What can hang from each mark
z826: z328 z401 z507
z401: z826 z984
z507: z826 z925
z984: z313 z401
z481: z600
z596: z826
z600: z481 z596
z328: z826
z748: z826
z925: z507
z313: z826 z984

Each row was made from one small tree. The marks that hang from a mark follow it in brackets, in the order of their numbers. Every link used is in the known rows. Write each row's tree.
Known rows
z401{z826{z507} z984}: [ 1.23 -0.27  0.53  0.59 -0.05 -2.87  1.37 -1.85  0.97 -0.78  0.05  0.71
  1.88 -1.22 -1.95  1.16  1.16  1.26 -0.23 -1.57 -1.23  1.73  1.84]
z984{z401{z826{z507}}}: [ 0.87 -0.47  0.23  0.99  0.39 -2.50  2.01 -0.88 -0.30  0.01  0.57  0.08
 -0.05 -0.49 -2.24  2.73  0.82  1.39 -1.43 -0.69 -0.82  1.52  1.53]
z600{z481 z596{z826{z328 z507}}}: [-0.79 -0.26  1.24 -0.88 -0.60  0.54  1.90  0.45 -1.31  1.74 -0.15 -0.46
  4.14 -1.19 -1.27  2.46 -0.72 -1.47  5.67 -2.16  3.83 -0.80  2.65]
z328{z826{z401{z984} z507{z925}}}: [ 1.85  0.58  1.90 -1.77  1.59  0.45  0.99 -0.57 -0.07  1.36  2.15  1.99
  3.78 -1.53 -1.79  0.44  1.43  0.31 -1.62 -1.69  1.29  2.53  1.54]
z401{z826 z984}: [-0.03 -0.50 -0.27  0.41 -0.61 -3.55  1.28 -1.92  1.19 -1.23 -0.46 -0.39
  0.97 -1.33 -0.14  0.16  0.57  0.77 -0.55 -2.04 -1.98  1.08  0.44]
z596{z826{z401 z507{z925}}}: [ 3.10 -0.29  1.36 -0.44  0.95  2.52  1.63 -0.14  1.51  0.74 -0.09  0.68
  2.65 -0.54 -0.85 -0.16  2.72 -0.10  0.69  0.55  1.99  1.90  3.69]
z748{z826{z401{z984}}}: [ 0.94 -0.97  1.00 -1.18  0.14 -1.52  0.79 -0.39 -1.45  1.81  0.96  0.57
  2.49 -1.79  1.74 -0.83  0.28  0.78 -1.56 -2.23  1.92  1.50  0.88]
z826{z328 z401 z507}: [ 2.72 -0.49  0.49 -0.11  0.37  1.74  0.66 -0.50 -1.10  2.08  0.52  0.33
  2.86 -0.72 -0.84  1.50  0.75  2.87  0.45 -0.91  2.04  0.63  1.26]
z401{z984{z313{z826}}}: [-0.87 -0.64 -0.56 -1.23 -1.68 -3.35  0.85 -3.30 -0.61 -0.30  0.51 -2.28
  2.46 -2.09  0.54  0.44  0.88  0.51 -0.95 -3.70 -1.01  0.62 -0.48]
z925{z507{z826}}: [ 0.33  0.48  1.00 -1.05  0.02  1.88 -0.06  1.73 -0.45  0.05  0.17  1.83
  3.55  0.12  0.95  1.26  0.08 -0.90 -1.70  0.74 -0.20  1.88  0.93]
z313{z826{z328 z401 z507{z925}} z984}: [ 2.61 -0.88  0.40 -1.33 -0.33  0.12  0.59 -0.34 -1.24  0.86 -0.17  0.25
  4.89 -0.54  0.39  2.67  1.66  2.18 -1.11 -2.26  0.84  1.36  0.53]
z596{z826{z507{z925}}}: [ 1.65  0.18  0.92 -0.23 -0.16  2.43  1.58 -0.52  1.38 -0.20 -0.46  0.50
  2.38 -0.42 -1.35  0.71  2.42 -0.40  1.04  0.53  1.11  1.41  3.03]
z596{z826{z401}}: [ 1.56 -1.13  0.56  0.06  0.37  0.75  1.84 -0.11  1.61  0.75 -0.20 -0.48
  0.66 -1.29  0.83 -1.21  1.58  0.47  1.13 -0.49  1.26  0.55  2.32]
z826{z328 z401{z984} z507{z925}}: [ 2.17  0.52  0.06 -1.80  0.34  1.36  1.05 -2.20 -1.16  1.46  1.24 -0.21
  4.90 -0.60 -1.03  1.42  1.63  2.01 -0.53 -1.48  1.17  2.16  0.58]
z507{z826{z328 z401{z984{z313}}} z925}: [ 0.12  1.34 -0.29 -2.57 -0.93  1.23  1.86 -2.84 -1.99  0.40  0.90 -1.51
  6.57 -0.34  1.63  1.21  0.48  1.20 -2.32 -2.63  0.62  2.23 -1.55]
z984{z313{z826} z401}: [-1.03 -1.03 -0.75 -0.73 -1.37 -3.21  1.57 -2.45 -1.77  0.37  0.79 -2.92
  0.76 -1.61  0.21  2.27  0.72  0.63 -2.24 -3.15 -0.62  0.43 -0.51]
z984{z313 z401}: [-1.66  0.08 -0.90 -1.33 -0.35 -2.02  1.88 -2.89 -2.69  1.11  2.48 -2.76
 -0.16 -0.34 -0.73  1.50  0.69  0.54 -1.99 -2.23  0.06  0.35 -1.56]
z596{z826{z328}}: [-0.17 -0.85 -0.71  0.29 -1.94  1.43  2.22 -1.22  0.62  0.21 -1.12 -1.71
  1.68 -1.81  0.89  0.96  1.03  2.06  2.02 -1.68  0.71 -0.40  0.63]
z600{z596{z826{z507{z925}}}}: [ 0.77  0.70  1.68 -0.40 -0.05  1.94  1.45  0.50  0.49  0.52 -0.63  0.32
  3.27 -0.62 -1.61  0.86  1.66 -2.56  2.69 -0.42  1.87  1.27  3.13]
z507{z826{z401{z984{z313}}} z925}: [ 0.50  1.53  0.59 -2.60  0.30  0.40  1.34 -2.08 -1.14 -0.01  1.35 -0.51
  5.28  0.30  1.03 -0.11  0.71 -0.62 -2.83 -1.34  0.43  2.75 -0.59]
z600{z481 z596{z826{z328 z401 z507{z925}}}}: [ 0.71 -0.11  1.56 -1.71  0.46  1.62  1.72  0.62 -1.10  2.17 -0.13 -0.17
  5.36 -0.71 -0.62  1.83 -0.03 -2.29  4.57 -1.72  4.47  0.23  3.28]
z481{z600{z596{z826}}}: [-0.83 -0.59  1.83 -0.44  0.51  0.44  0.70  1.72 -0.66  0.63  0.18 -1.23
  2.08 -0.45  0.04  0.89 -0.48 -3.13  4.62  0.18  2.80 -0.37  1.76]
z748{z826{z507}}: [ 1.59 -0.53  1.70  0.07 -0.31  0.48  0.11  0.71 -1.54  1.44  0.02  2.07
  2.30 -0.98 -0.21  1.16  0.38  0.76 -0.71 -0.73  2.54  1.00  2.22]
z596{z826}: [ 0.16 -0.68  0.14  0.31 -0.71  0.67  1.75 -0.41  1.50 -0.23 -0.67 -0.71
  0.38 -1.18  0.31 -0.33  1.25  0.23  1.47 -0.42  0.47  0.07  1.62]
z596{z826{z328 z401{z984{z313}} z507{z925}}}: [ 1.60 -0.13 -0.04 -1.93 -0.86  1.40  2.99 -3.98 -0.49  1.42  1.01 -2.01
  5.24 -1.94 -0.55  0.90  3.22  1.95  0.65 -3.12  1.85  1.77  1.63]

Write each row's tree
[ 2.68 -0.78  0.20 -0.95 -0.80 -0.07  0.60 -1.49 -0.10  0.59 -0.70 -0.38
  5.40 -1.86  0.14  2.19  1.44  1.98 -0.75 -2.37  0.34  2.04  1.64] | z313{z826{z328 z401{z984} z507{z925}}}
[ 1.86 -0.75  0.03  1.57 -1.09 -0.32  1.06 -0.95  0.42 -0.26 -1.74  0.51
  2.14 -1.17 -0.90  2.71  0.66  2.66  0.41 -1.62 -0.16  0.35  1.59] | z401{z826{z328 z507}}
[ 0.22  0.11  0.15 -2.65 -0.68  0.95  1.23 -1.52 -2.20  1.60  1.60 -0.55
  6.19 -1.29  1.70  1.38  0.81  1.21 -2.15 -2.66  0.48  2.26 -0.36] | z925{z507{z826{z328 z401{z984{z313}}}}}
[ 2.27 -1.47  0.19 -0.32 -1.37 -0.31  0.63 -2.08 -1.14  1.42 -0.46 -1.37
  3.89 -2.10  0.55  2.01  1.31  2.36 -0.42 -3.53  1.42  0.26  1.23] | z984{z313{z826{z328 z401 z507}}}
[ 0.65 -0.25  0.26 -0.18 -0.68 -3.42  1.69 -3.86 -0.09 -0.36  0.72 -0.56
  2.44 -1.52 -1.77  1.08  1.81  1.21 -0.79 -3.26 -0.81  1.43  1.19] | z401{z826{z507} z984{z313}}
[-0.62 -0.43 -0.59 -0.36 -1.19 -4.11  1.65 -3.83  0.13 -0.84  0.20 -1.67
  1.54 -1.61  0.06  0.19  1.19  0.65 -1.08 -3.70 -1.59  0.79 -0.24] | z401{z826 z984{z313}}
[ 1.62 -0.08  1.92 -1.13  1.53 -0.70  1.24 -0.46 -0.27  1.85  2.49  1.87
  2.74 -2.18 -1.96  0.27  0.87  1.44 -0.85 -2.18  1.42  1.84  1.52] | z328{z826{z401{z984} z507}}
[ 2.62 -1.35  1.38 -0.54  0.76 -1.81  0.42  0.52 -0.54  0.93  0.65  1.16
  2.58 -0.61 -0.38  1.25  1.31  1.50 -0.84 -1.44  0.66  1.15  1.55] | z313{z826{z401 z507} z984}
[ 1.16  0.13  0.22  0.34  0.49 -1.47  1.78 -1.02 -0.24 -0.36  0.21  0.14
  0.90  0.14 -2.06  2.90  1.33  0.38 -2.11 -0.24 -0.88  2.13  1.49] | z984{z401{z826{z507{z925}}}}
[ 1.25 -0.68  0.84  0.01 -1.52  1.32  0.57 -0.10 -2.43  1.85 -0.48  1.11
  3.59 -1.66  0.40  2.46  0.15  2.56 -0.23 -2.01  2.78  0.49  1.22] | z748{z826{z328 z507}}
[ 0.27 -0.29  1.09 -1.24  1.02 -1.36  1.22 -0.50  0.03  1.31  2.01  0.79
  1.83 -2.30 -0.11 -0.63  0.25  0.90 -1.19 -2.66  0.65  1.21  0.15] | z328{z826{z401{z984}}}
[ 1.18 -0.40 -0.05 -1.05 -1.38  0.01  0.53 -0.71 -1.40 -0.11 -0.58  0.11
  4.63 -0.46 -0.14  3.48  1.41  1.94 -0.72 -2.16 -0.03  0.86 -0.10] | z313{z826{z328 z507{z925}} z984}
[-1.13 -0.83 -1.29 -1.29 -2.62 -2.69  1.23 -3.97 -1.31 -0.02  0.10 -3.08
  3.53 -2.63  1.07  1.50  0.73  1.97 -0.53 -4.73 -0.82  0.16 -1.31] | z401{z984{z313{z826{z328}}}}
[-0.10  1.53 -0.21 -0.96 -1.33  2.92  0.80 -0.22 -1.02 -0.76 -1.16 -0.04
  4.99  0.58  1.38  2.33 -0.58  0.70 -1.35 -0.22  0.11  1.33 -1.14] | z507{z826{z328} z925}
[-1.23 -1.22 -1.58 -0.75 -2.50 -2.46  1.96 -3.15 -2.57  0.77  0.40 -3.80
  1.92 -2.15  0.78  3.47  0.51  2.32 -1.84 -4.32 -0.42  0.00 -1.36] | z984{z313{z826{z328}} z401}
[-0.31  0.43  1.90 -1.46  0.55  0.85  1.24  1.04 -0.43  0.90 -0.09  0.58
  3.86 -0.03 -1.67  1.47  0.00 -4.11  4.52 -0.56  3.51  0.26  3.58] | z600{z481 z596{z826{z507{z925}}}}
[ 1.22 -0.82  0.50 -0.07 -1.28 -1.11  0.12 -1.66 -0.48  0.14 -0.39 -0.66
  2.40 -1.46 -0.51  1.62  1.25  0.52 -0.59 -2.32  0.53  0.35  1.52] | z984{z313{z826{z507}}}
[ 2.50 -0.89  0.10 -0.95 -1.27  0.67  0.38 -2.19 -1.00  1.00 -0.80 -1.23
  4.81 -1.46  0.64  2.17  1.80  1.34 -1.13 -3.11  1.37  0.90  1.27] | z984{z313{z826{z328 z401 z507{z925}}}}
[ 1.97  0.77  0.72 -2.51  1.10 -0.02  0.92 -3.04 -1.23  1.40  2.42 -0.31
  3.95 -0.15 -1.59 -0.07  2.46 -0.09 -1.49 -1.54  1.29  2.47  1.08] | z826{z401{z984{z313}} z507{z925}}
[ 3.32  0.46  1.32 -0.86  1.84  2.10 -0.17  0.29  0.06  1.09  0.59  1.59
  2.55  0.72 -1.26  0.24  1.63 -0.39 -0.88  1.03  1.64  2.01  2.33] | z826{z401 z507{z925}}
[ 2.71 -1.30  1.11 -0.19  0.31 -1.97  0.38 -0.59  0.57  0.58  0.13  0.41
  3.06 -1.93 -0.62  0.75  1.08  1.26 -0.48 -1.55  0.18  1.88  2.59] | z313{z826{z401{z984} z507}}
[ 2.31 -1.56  0.53 -0.56 -0.43 -1.01  0.84 -0.27 -1.43  1.35  0.22  0.13
  3.92 -1.26  0.24  2.52  1.09  3.32 -0.39 -2.78  0.90  0.66  0.58] | z313{z826{z328 z401 z507} z984}
[ 2.15 -0.06 -0.02  0.84 -0.99  0.76  0.78 -1.02  0.62 -0.70 -2.10  0.68
  3.22 -0.46 -0.74  2.90  1.23  1.54 -0.34 -1.11 -0.25  1.11  1.59] | z401{z826{z328 z507{z925}}}
[ 2.74 -1.16  1.27 -0.18 -0.48  1.40  0.65  0.29 -2.25  2.81 -0.04  1.32
  3.91 -1.78  0.92  1.61  0.45  2.74 -0.60 -2.08  3.61  0.97  1.92] | z748{z826{z328 z401 z507}}
